What can hang from each mark
z866: z452 z796
z227: z482
z452: z45 z482
z482: z227 z284 z452 z743 z794 z796
z796: z482 z866
z794: z45 z482
z284: z866
z743: z482

Each row was made from one small tree. Brackets hold a mark, then the marks that hang from it, in the order of their numbers. Every link used is in the known rows. Write each row's tree.
Known rows
[z284 [z866 [z452 [z482 z227 z794]] z796]]: [-0.09  0.03 -0.04 -0.09 -0.12 -0.33  0.08  0.06  0.06  0.05  0.07 -0.06
 -0.29 -0.28 -0.13 -0.01  0.08  0.06 -0.07 -0.20 -0.05 -0.01  0.01 -0.18
 -0.04  0.07]
[z482 z794 [z796 z866]]: [ 0.04  0.01 -0.02 -0.09 -0.14  0.12  0.03 -0.09 -0.02 -0.15  0.14 -0.01
  0.13 -0.29 -0.16  0.02  0.02 -0.02 -0.16 -0.04  0.00  0.07  0.06 -0.16
  0.26  0.16]
[z796 [z482 z227 z284 z452 z743] z866]: [ 0.10 -0.13  0.04  0.03 -0.05 -0.07 -0.04  0.19 -0.29  0.15 -0.02  0.15
  0.31  0.34  0.00 -0.05 -0.05 -0.01  0.14 -0.02  0.01 -0.41  0.02  0.09
  0.21  0.02]
[z482 z452 z796]: [-0.06 -0.10 -0.09 -0.04 -0.13  0.13  0.01 -0.13  0.15 -0.05  0.06  0.03
  0.04  0.03  0.07  0.01 -0.06 -0.11 -0.06 -0.04  0.00 -0.10 -0.02 -0.12
  0.06 -0.02]
[z227 z482]: [ 0.11  0.03  0.09  0.01 -0.01  0.01 -0.02 -0.05  0.20 -0.03  0.07 -0.10
  0.07 -0.11  0.01  0.06  0.01 -0.07  0.05  0.01 -0.03 -0.01 -0.05  0.00
 -0.13 -0.04]
[z794 z482]: [ 0.09 -0.20 -0.01  0.06  0.02  0.16 -0.02 -0.20 -0.04 -0.25 -0.01 -0.16
  0.15  0.17  0.01  0.07 -0.02  0.09 -0.07  0.03  0.01  0.00 -0.06  0.07
 -0.17  0.01]
[z227 [z482 z452 [z796 z866]]]: [ 0.15 -0.15 -0.05  0.01 -0.22  0.00 -0.01  0.01  0.14  0.06  0.12  0.11
  0.20 -0.13  0.00  0.01 -0.06 -0.16 -0.01 -0.08  0.01 -0.20  0.00 -0.28
  0.19  0.05]
[z452 [z482 z227 z796]]: [-0.02 -0.14 -0.10 -0.06  0.09  0.03  0.11 -0.13 -0.04 -0.09 -0.01 -0.01
  0.17 -0.08  0.05 -0.06  0.06  0.03 -0.30 -0.10 -0.06 -0.02 -0.04  0.02
  0.02 -0.13]
[z796 [z482 z284] [z866 z452]]: [ 0.16 -0.07  0.02  0.06 -0.11  0.19 -0.07  0.03 -0.08  0.14 -0.01  0.18
  0.03 -0.22 -0.07 -0.02 -0.06 -0.07  0.13 -0.03  0.06 -0.18  0.09 -0.23
  0.15  0.04]
[z452 z45 [z482 z227 z743 z794]]: [-0.12  0.09  0.08 -0.05  0.28 -0.09  0.07  0.07 -0.12 -0.09  0.00 -0.08
  0.00  0.03 -0.16 -0.03  0.13  0.16  0.10  0.10 -0.11  0.20  0.00  0.31
 -0.26 -0.18]
[z866 [z452 z45]]: [ 0.01  0.07  0.04 -0.05  0.14  0.32 -0.03  0.00  0.17  0.10 -0.02 -0.03
 -0.34 -0.21 -0.13  0.01 -0.02 -0.07  0.18  0.15  0.00  0.17  0.03 -0.10
 -0.27 -0.19]
[z796 [z482 z227 z284 [z794 z45]]]: [-0.04  0.09  0.16 -0.01  0.21  0.22 -0.03  0.00 -0.03  0.11  0.02 -0.06
  0.06  0.04 -0.06 -0.03 -0.06 -0.05  0.13  0.03 -0.01 -0.16  0.09  0.34
  0.10 -0.10]
[z866 [z452 z482]]: [-0.05 -0.05 -0.05  0.02  0.07  0.16  0.04 -0.10  0.03 -0.08  0.02  0.00
 -0.10 -0.26 -0.04 -0.03  0.08  0.04 -0.01 -0.07 -0.01  0.01  0.01 -0.23
 -0.26 -0.16]
[z284 [z866 [z452 z45]]]: [-0.06  0.00  0.01 -0.05  0.02 -0.07  0.00  0.04  0.27  0.14 -0.02 -0.08
 -0.41 -0.37 -0.14  0.03 -0.01 -0.10  0.28  0.12 -0.01  0.10  0.04 -0.25
 -0.16 -0.03]
[z227 [z482 z284 z452 z743 [z794 z45]]]: [-0.12  0.24  0.14  0.10  0.01 -0.15 -0.05  0.14  0.13  0.05  0.12  0.02
  0.03  0.14  0.09  0.04  0.01 -0.07  0.34  0.04  0.03 -0.05 -0.01  0.13
 -0.08  0.00]
[z794 z45 [z482 z284 z743 z796]]: [-0.10  0.05 -0.03  0.16  0.05  0.00  0.02 -0.08  0.03 -0.05 -0.15  0.06
  0.09  0.27  0.29  0.03  0.00  0.09 -0.07  0.11  0.05  0.17 -0.02  0.13
  0.01 -0.01]
[z482 z743 [z794 z45] z796]: [-0.24  0.30  0.06 -0.04  0.07  0.08  0.07 -0.04  0.12 -0.04  0.02 -0.06
 -0.03 -0.12  0.03  0.00  0.09  0.07 -0.08  0.12 -0.04  0.17  0.06  0.12
 -0.01 -0.08]
[z796 z866]: [ 0.13 -0.15  0.04 -0.05 -0.04  0.16  0.05 -0.10 -0.03 -0.08  0.08  0.00
  0.09 -0.15 -0.14  0.03  0.03 -0.04 -0.03 -0.03 -0.01 -0.02  0.01 -0.13
  0.07  0.04]
[z452 [z482 z227 z743 [z796 z866]]]: [ 0.01 -0.12 -0.09 -0.04  0.03 -0.14  0.14  0.02 -0.22 -0.04 -0.04  0.08
  0.30 -0.01  0.02 -0.08  0.13  0.13 -0.31 -0.07 -0.06 -0.04 -0.02 -0.05
  0.10 -0.06]
[z796 [z482 z794] z866]: [ 0.11 -0.10  0.10 -0.02 -0.09  0.17 -0.01 -0.07 -0.09 -0.08  0.11 -0.01
  0.20 -0.26 -0.26  0.02  0.00  0.02  0.07 -0.03 -0.04 -0.16  0.12 -0.01
  0.17  0.05]
[z743 [z482 z227 z284 [z796 z866]]]: [ 0.19  0.00 -0.03  0.05  0.00  0.03 -0.08  0.01 -0.13 -0.03 -0.04  0.00
  0.17 -0.04  0.04 -0.07 -0.07 -0.13 -0.22  0.02  0.07  0.22 -0.01 -0.05
  0.24  0.17]
[z794 z45 [z482 [z284 [z866 z452]] z796]]: [-0.08 -0.08 -0.11  0.14 -0.04 -0.01 -0.02 -0.06  0.19  0.08 -0.10  0.04
 -0.15 -0.10  0.17  0.01 -0.07 -0.05  0.04  0.04  0.11  0.04  0.06 -0.22
  0.10  0.07]
[z482 z227 z284 z794 z796]: [-0.01  0.16 -0.02 -0.08  0.02  0.04 -0.04  0.00 -0.09 -0.06  0.07 -0.06
  0.10  0.08  0.03 -0.01 -0.03 -0.04 -0.17 -0.02  0.04  0.05 -0.01  0.12
  0.23  0.16]
[z284 [z866 z452]]: [-0.05 -0.02 -0.02 -0.04 -0.06 -0.10  0.00  0.00  0.18  0.05  0.03 -0.13
 -0.25 -0.34 -0.08  0.02  0.01 -0.07  0.10  0.02  0.02 -0.05  0.02 -0.33
 -0.10  0.03]

Which tree is each row?
[ 0.03 -0.03  0.02  0.00  0.01 -0.11 -0.07  0.10  0.00  0.22 -0.07 -0.03
 -0.04 -0.09  0.00 -0.04 -0.08 -0.07  0.13  0.01  0.03 -0.29  0.04 -0.05
  0.10  0.02]  [z796 [z482 z227 [z284 [z866 z452]]]]
[-0.08  0.16  0.00 -0.05 -0.05  0.04  0.06 -0.01  0.16  0.00  0.03  0.10
 -0.44 -0.29 -0.15  0.02  0.08  0.06  0.07 -0.10 -0.07  0.33  0.03 -0.02
 -0.24 -0.10]  [z866 [z452 z45 [z482 z794]] z796]
[-0.01  0.04  0.12 -0.04  0.12  0.04  0.00  0.03 -0.13  0.07 -0.10 -0.11
  0.20  0.19  0.00 -0.04  0.02  0.11 -0.06  0.10 -0.08 -0.23 -0.01  0.28
 -0.09 -0.18]  [z796 [z482 z227 z743]]
[ 0.02 -0.11 -0.17  0.12 -0.20 -0.19 -0.07 -0.05  0.07 -0.07 -0.07  0.01
 -0.03 -0.04  0.18  0.04 -0.07  0.00 -0.04  0.00  0.11  0.02 -0.02 -0.30
  0.11  0.23]  [z794 [z482 [z284 [z866 z452]] z796]]
[ 0.14 -0.07 -0.07 -0.12  0.01  0.29  0.01  0.07 -0.12  0.15  0.00  0.03
  0.09 -0.15 -0.12 -0.09 -0.03 -0.07 -0.29 -0.01  0.02 -0.16  0.05 -0.29
  0.20 -0.05]  [z482 z227 [z796 [z866 z452]]]
[ 0.02  0.13  0.08 -0.07  0.12  0.06 -0.05  0.02 -0.15 -0.09  0.11 -0.14
  0.06  0.17 -0.06  0.01 -0.01 -0.03  0.00 -0.02  0.03  0.01 -0.02  0.22
  0.05  0.12]  [z482 z227 z284 z794]
[-0.17  0.18  0.03  0.01  0.16  0.05  0.02  0.06  0.01 -0.06  0.01  0.00
 -0.22 -0.23 -0.15 -0.02  0.13  0.13  0.20  0.11 -0.05  0.24  0.06 -0.04
 -0.35 -0.18]  [z866 [z452 z45 [z482 z743 z794]]]
[ 0.03 -0.02 -0.07  0.08  0.01 -0.11 -0.05  0.02 -0.23 -0.11 -0.14 -0.03
  0.28  0.50  0.25  0.00 -0.02  0.15 -0.24  0.07  0.05 -0.01 -0.10  0.17
  0.06  0.10]  [z794 [z482 z227 z284 z743 z796]]
[ 0.07 -0.11 -0.11  0.11 -0.12  0.01 -0.06 -0.17 -0.01 -0.21 -0.06  0.02
  0.15  0.18  0.23  0.06 -0.06  0.05 -0.14  0.00  0.07  0.11 -0.06 -0.01
  0.09  0.17]  [z794 [z482 z284 z796]]
[ 0.05  0.21  0.02  0.03 -0.15 -0.12 -0.08 -0.01  0.18 -0.07  0.12  0.00
  0.07 -0.18  0.11  0.06 -0.02 -0.09  0.01 -0.03  0.03  0.10 -0.01 -0.04
  0.15  0.19]  [z227 [z482 z284 z794 z796]]
[ 0.09 -0.15 -0.03  0.00  0.07  0.19  0.06  0.01  0.01  0.03  0.03  0.15
 -0.13 -0.37 -0.22 -0.03  0.05 -0.03  0.14 -0.01 -0.02  0.10  0.07 -0.27
 -0.12 -0.14]  [z796 [z866 [z452 z45 z482]]]
[-0.02 -0.04 -0.07  0.08 -0.08 -0.03  0.00 -0.13 -0.06 -0.22 -0.11 -0.07
  0.23  0.23  0.17  0.04  0.03  0.19 -0.23  0.10  0.00  0.07 -0.06  0.03
 -0.07  0.03]  [z794 [z482 z743 z796]]
[-0.06  0.02  0.00  0.03  0.14 -0.24  0.07  0.03 -0.20 -0.09 -0.05  0.02
  0.16  0.24  0.15 -0.03  0.12  0.13 -0.05 -0.05 -0.03  0.03 -0.09  0.19
 -0.14 -0.05]  [z452 [z482 z227 z284 z743]]
[-0.02  0.09  0.06 -0.01 -0.15 -0.21 -0.01  0.11 -0.06  0.16 -0.08  0.14
  0.01  0.46  0.16  0.01 -0.03  0.04 -0.01 -0.11 -0.04 -0.18 -0.07  0.31
  0.07  0.00]  [z866 [z796 [z482 z227 z284 z452 z743]]]
[ 0.02  0.08 -0.02 -0.07 -0.12 -0.29 -0.02  0.14  0.06  0.21 -0.03  0.01
 -0.31  0.05  0.05  0.01 -0.03 -0.08 -0.01 -0.12  0.04 -0.03 -0.05 -0.10
  0.09  0.16]  [z482 z227 [z284 [z866 z452 z796]]]
[ 0.02  0.09  0.00  0.13 -0.05 -0.22 -0.11  0.00  0.12 -0.04 -0.03 -0.12
 -0.21 -0.28  0.05 -0.01 -0.03 -0.13  0.14  0.06  0.09  0.25  0.00 -0.21
 -0.10  0.18]  [z743 [z482 [z284 [z866 z452]]]]
[-0.01  0.20  0.07 -0.06 -0.18  0.15 -0.03 -0.02  0.10  0.08  0.02  0.02
 -0.26 -0.20 -0.10  0.02  0.00  0.05 -0.05 -0.10 -0.04 -0.01  0.06 -0.02
 -0.05 -0.03]  [z866 z452 [z796 [z482 z794]]]
[-0.12  0.01  0.03  0.03  0.16 -0.15  0.10 -0.05  0.07 -0.10 -0.07  0.04
 -0.09 -0.05  0.00  0.02  0.14  0.12  0.17  0.10 -0.11  0.29 -0.03  0.17
 -0.33 -0.21]  [z452 z45 [z482 z743]]
[ 0.00 -0.14  0.05 -0.10  0.22  0.22  0.00  0.06  0.03  0.09  0.03 -0.06
 -0.07  0.26 -0.14 -0.02 -0.09 -0.14  0.19  0.09 -0.04 -0.12 -0.03  0.19
 -0.12 -0.20]  [z482 z227 [z452 z45]]
[ 0.05 -0.13  0.05  0.08  0.25  0.24 -0.01 -0.05 -0.07  0.00 -0.07 -0.08
  0.09  0.38  0.09  0.00 -0.07  0.00  0.00  0.05  0.05 -0.06 -0.02  0.26
 -0.05 -0.09]  [z794 z45 [z482 z227 z284]]
[ 0.06 -0.21 -0.12  0.07  0.03  0.10 -0.09  0.03 -0.07 -0.02 -0.07  0.07
  0.10  0.46  0.12  0.00 -0.16 -0.06  0.03  0.07  0.06 -0.04 -0.05  0.13
  0.09  0.03]  [z794 [z482 z227 z284 [z452 z45] z796]]
[ 0.10 -0.22  0.08 -0.07 -0.01  0.20 -0.04  0.07 -0.24  0.04  0.14 -0.01
  0.30  0.05 -0.30 -0.05 -0.08 -0.05  0.07 -0.06 -0.03 -0.45  0.11  0.05
  0.22 -0.02]  [z796 [z482 z227 z452 z794] z866]
[-0.09  0.23 -0.02  0.05 -0.07 -0.22  0.05  0.09  0.11  0.10 -0.12  0.25
 -0.43 -0.03  0.13  0.02  0.10  0.09  0.11 -0.06 -0.03  0.39 -0.05  0.01
 -0.25 -0.08]  [z866 [z452 z45 [z482 z284 z743]] z796]
[ 0.04 -0.07  0.07 -0.09 -0.04  0.08  0.01  0.03  0.12  0.20 -0.06  0.08
 -0.16  0.23 -0.06  0.01 -0.09 -0.06  0.08 -0.05 -0.10 -0.12 -0.01  0.31
 -0.01 -0.17]  [z866 [z796 [z482 z227 [z452 z45]]]]
[ 0.14 -0.13 -0.04 -0.13  0.01  0.17  0.05 -0.01 -0.11  0.05  0.01  0.00
  0.20 -0.03 -0.08 -0.05 -0.03 -0.06 -0.31 -0.03 -0.01 -0.12  0.02 -0.10
  0.26  0.03]  [z482 z227 [z796 z866]]
[-0.17  0.24  0.06  0.02 -0.12 -0.52 -0.01  0.08  0.01 -0.13  0.07 -0.10
 -0.08 -0.02  0.05  0.08  0.09  0.08  0.22  0.04  0.02  0.14 -0.03  0.03
  0.02  0.30]  [z482 [z284 z866] z743 z794]
[-0.01 -0.19 -0.01  0.04  0.09  0.02 -0.04  0.05 -0.27 -0.13 -0.04 -0.15
  0.30  0.63  0.04 -0.01 -0.03  0.14 -0.07  0.06  0.00 -0.26 -0.10  0.18
 -0.18 -0.07]  [z794 [z482 z227 z452 z743]]
[-0.13  0.05 -0.04  0.01  0.16  0.03  0.09 -0.07 -0.02 -0.04  0.05  0.05
  0.06 -0.10  0.06 -0.05  0.04 -0.02 -0.10 -0.10 -0.01  0.09  0.04  0.14
  0.11 -0.05]  [z452 [z482 z227 z284 [z794 z45] z796]]
[-0.02  0.12 -0.03  0.00 -0.26 -0.32 -0.01  0.03  0.21  0.11 -0.01  0.07
 -0.39 -0.14  0.11  0.07  0.00 -0.08  0.10 -0.13  0.05  0.13 -0.04 -0.22
  0.06  0.22]  [z482 [z284 [z866 z452 z796]]]
